Every row comes from one small tree of marks. The marks that hang from a mark follow it in brackets, in the order of their numbers. Every link used is in the known rows. Which tree was each row made from?
Known rows
k594{k126{k335{k308}} k309{k779}}: [-2.316 -5.768 -0.093 -3.318 -2.566  2.588 -5.810 -2.746  0.794  5.463
  0.974 -1.651 -2.420  4.405  2.541  4.754 -0.455]
k594{k126{k335 k929} k308}: [-1.983 -5.022 -1.328  2.107  0.981 -0.036 -3.080  0.112 -1.758  1.865
  1.466  0.717  1.895 -0.452 -1.234 -0.257 -0.350]
k918{k594{k126{k929}}}: [ 1.960 -3.603 -1.083 -2.569  2.781 -3.870  2.928  0.926 -0.824  1.478
  1.552 -1.810 -0.780 -0.116  0.490  1.150  0.057]
k594{k126 k308}: [-2.325 -1.722 -1.805  0.789 -0.095  1.439 -4.025  0.390 -4.486  3.284
 -0.299 -0.782  1.008  0.583 -1.276 -0.712  0.048]
k929{k308{k594{k309}}}: [ 0.088 -3.201  1.490 -1.428  1.848  1.757  2.471  1.460  0.053  1.089
  0.654  0.683  1.009 -0.206 -4.446 -1.335 -0.980]
k308{k594{k126{k335} k309{k779}}}: [-1.882 -6.139  0.120 -3.197  1.285 -2.287 -0.754 -1.176  2.738  3.723
 -0.453 -1.102  0.714  2.930  1.153  4.895 -0.683]
k308{k594}: [-0.675 -1.736  0.345 -0.360  3.203 -3.014  3.173  1.382  0.625  0.599
 -0.938 -0.789  2.119  0.419 -0.356  0.653 -0.413]
k594{k126{k929} k308 k309}: [-3.627 -3.929 -0.990 -0.618 -1.169  3.566 -6.267 -0.855 -0.900  3.932
 -0.195  0.089 -1.299 -0.530 -0.750  3.914 -1.098]
k929{k308{k594{k126{k335} k309}}}: [-0.214 -5.221  1.099 -1.350  2.012  1.380  1.227  1.047  0.002  2.549
  0.537 -0.459  1.539  1.080 -4.079 -0.710 -0.801]
k929{k308}: [ 1.030 -1.383  1.401  0.014  0.164  2.578  2.194  0.737 -2.053  0.256
  1.467  1.137  1.094 -0.813 -4.674 -3.244 -0.421]
k126{k335 k594}: [ 3.826 -4.963  0.370  2.430  0.253 -1.052 -0.363  0.574  3.474 -2.672
  5.287 -0.512 -0.282 -0.578  2.252 -1.392 -1.266]
k126{k335 k929}: [ 0.574 -4.731  0.724  1.906  1.571 -2.074  1.337 -0.449  3.787 -2.035
  2.517  2.119  1.382 -1.487  0.097  0.639 -0.566]
k918{k594{k126{k335} k309{k779}}}: [ 1.858 -6.025 -2.109 -5.965  1.152 -2.764 -0.890 -0.194  3.266  2.001
  2.930 -0.514 -3.306  2.310  2.142  2.606  0.145]
k929{k308{k594}}: [ 0.531 -2.648  1.634 -0.261  2.449  0.465  4.400  1.702 -1.639  0.669
  0.799  0.604  2.552 -0.431 -4.910 -2.845 -0.773]
k594{k126 k309}: [-2.295 -2.989 -0.409 -2.661 -1.792  2.726 -5.731 -1.766  0.761  5.002
 -1.942 -2.996 -2.207  2.475  1.176  5.440 -0.289]
k918{k594{k309}}: [ 2.477 -2.511 -2.106 -4.848  2.285 -1.608  0.206  1.961  3.570 -0.458
  2.216 -0.101 -4.095  0.257  1.169  0.529  0.038]
k779{k309}: [ 0.108 -0.146 -1.118 -0.363  0.156  0.517 -1.556 -0.069 -0.927  3.932
  1.500 -0.408 -1.293  0.862 -0.613  2.174 -0.730]
k308{k594{k126{k929} k309}}: [-2.481 -4.553  0.913 -1.518  2.058 -1.553  0.324 -0.419  1.152  3.861
 -2.036 -2.328  1.145  0.944  0.180  5.510 -1.100]
k335{k126{k594{k309} k929} k308}: [ 1.258 -2.319  3.777  0.686 -1.727  6.875 -0.735  1.328 -4.430  2.623
  0.610 -3.834  0.538 -0.702  1.467  3.949 -3.908]

Write each row's tree
[-2.770 -2.212  1.126  0.367  1.836  2.102 -0.140  1.494 -3.798  4.654
 -0.926 -3.956 -0.255  2.445  0.876  1.114 -1.002] -> k335{k308{k594{k126{k929} k309}}}
[ 0.972 -6.551  1.841  1.781  3.273 -1.720  4.410  0.766  2.689 -1.573
  3.079  2.545  3.139 -1.794 -3.370 -1.358 -1.105] -> k126{k335 k929{k308{k594}}}
[ 1.089 -2.810  3.320 -1.028  0.503  2.543  3.222  0.658 -2.152  1.285
 -1.658 -0.251  4.659 -1.900 -3.253  3.624 -2.644] -> k335{k126{k929{k308{k594}}}}
[-0.574 -4.051  1.468 -1.511  1.555  1.773  1.603  0.813 -1.293  3.087
 -0.117 -0.857  1.461  0.778 -4.348 -0.104 -0.910] -> k929{k308{k594{k126 k309}}}
[ 1.772 -3.777  2.778 -1.036 -2.783  4.073 -0.996 -0.751 -0.771  0.581
  1.454  0.347  1.742 -2.884  0.247  6.059 -3.845] -> k335{k126{k594{k308 k309{k779}} k929}}
[ 3.425 -8.188  2.820  2.207 -0.287  1.792  0.842 -0.328  4.542 -2.244
  6.656  1.424 -0.527 -3.171 -0.895  0.740 -2.870] -> k126{k335 k594{k309} k929{k308}}
[-3.486 -3.968 -1.424 -3.339 -3.209  3.342 -7.037 -2.366 -1.262  4.870
  0.707  1.047 -1.889  1.632  0.183  4.180 -0.722] -> k594{k126 k308 k309{k779}}
[-2.093 -6.811  0.934 -2.411  1.404 -2.663  0.406 -1.674  2.751  3.518
 -0.165 -0.657  1.377  1.716  0.870  6.034 -1.112] -> k308{k594{k126{k335 k929} k309{k779}}}
[ 2.433 -4.926  3.770  1.774 -1.662  2.956  1.943 -0.986  0.765 -0.630
  4.729  0.335 -0.673 -4.110 -1.507  2.407 -3.210] -> k126{k594{k309} k929{k308}}
[ 1.632 -3.199 -2.855 -5.305  1.274 -1.148 -0.712  1.626  2.170 -0.604
  4.058  2.714 -3.885 -0.292  0.552 -0.387 -0.273] -> k918{k594{k308 k309{k779}}}
[ 1.013 -3.940  1.520  2.398 -1.409  2.177 -1.203 -0.326  1.060 -1.374
  4.593  1.120 -1.296 -4.480  0.648  2.487 -2.982] -> k126{k594{k308 k309} k929}
[ 2.396 -6.525 -0.622  0.210 -1.595  1.209 -4.063 -0.217  4.578 -2.091
  6.894  2.420 -2.235 -0.704  2.242 -0.127 -1.894] -> k126{k335 k594{k308 k309{k779}}}
[-0.410 -3.687  2.707  0.478  1.507  0.408  4.171 -0.052  0.156  0.360
  1.034  1.503  1.958 -2.544 -3.657  1.314 -1.587] -> k126{k929{k308{k594{k309}}}}
[-2.572 -6.769  1.073 -2.220 -2.438  2.049 -4.046 -3.460  0.825  5.179
  1.354 -0.883 -1.565  2.658  2.147  6.355 -1.144] -> k594{k126{k335{k308} k929} k309{k779}}
[ 0.250 -4.611  1.320 -0.186  2.609  0.049  3.158  1.306 -1.710  2.125
  0.677 -0.540  3.063  0.812 -4.558 -2.236 -0.538] -> k929{k308{k594{k126{k335}}}}
[ 2.587 -1.700  1.400 -0.091 -1.371  3.639 -1.197  1.327 -2.366  0.120
  0.558 -1.226  2.307 -1.691 -0.048  2.102 -2.811] -> k335{k126{k594{k308}}}
[ 0.764 -3.224  3.168 -1.816  0.116  3.470  1.888  0.537 -0.944  1.563
 -1.761 -0.192  3.630 -1.659 -2.912  4.655 -2.801] -> k335{k126{k929{k308{k594{k309}}}}}
[ 1.258 -5.655  1.625  1.937  1.679 -0.231  2.912  0.084  2.378 -1.846
  3.532  2.901  2.079 -2.006 -3.160 -1.710 -0.902] -> k126{k335 k929{k308}}
[ 1.283 -5.325 -3.867 -4.060  2.839 -1.194 -3.095  2.593  2.286  1.059
  2.900 -0.100 -3.326  1.155  0.665 -0.825  0.274] -> k918{k594{k126{k335} k308 k309}}
[-2.648 -2.738 -0.610  1.788  0.043  0.818 -2.312 -0.362 -4.418  2.986
  0.115 -0.031  1.805 -1.104 -1.651  0.834 -0.605] -> k594{k126{k929} k308}
[ 2.798 -2.698  3.430  0.505 -1.488  2.383  1.628 -0.228 -1.524  0.190
  0.273 -1.672  3.087 -2.806  0.297  5.225 -3.406] -> k335{k126{k594 k929}}
[ 1.423 -2.912 -3.144 -2.636  3.032 -2.465  0.193  2.646 -2.043  1.129
  2.221 -0.743 -1.272  0.257 -0.337 -2.153  0.445] -> k918{k594{k126 k308}}
[ 1.733 -2.504 -3.376 -4.145  2.545 -0.612 -1.352  3.194  2.393 -0.994
  3.120  1.548 -3.989 -0.586  0.142 -1.653 -0.030] -> k918{k594{k308 k309}}
[ 0.706 -3.691  3.558 -2.585 -0.854  3.069  2.316 -0.610 -1.068  1.876
 -1.121  0.678  3.670 -1.535 -2.660  5.558 -2.944] -> k335{k126{k929{k308{k594{k309{k779}}}}}}
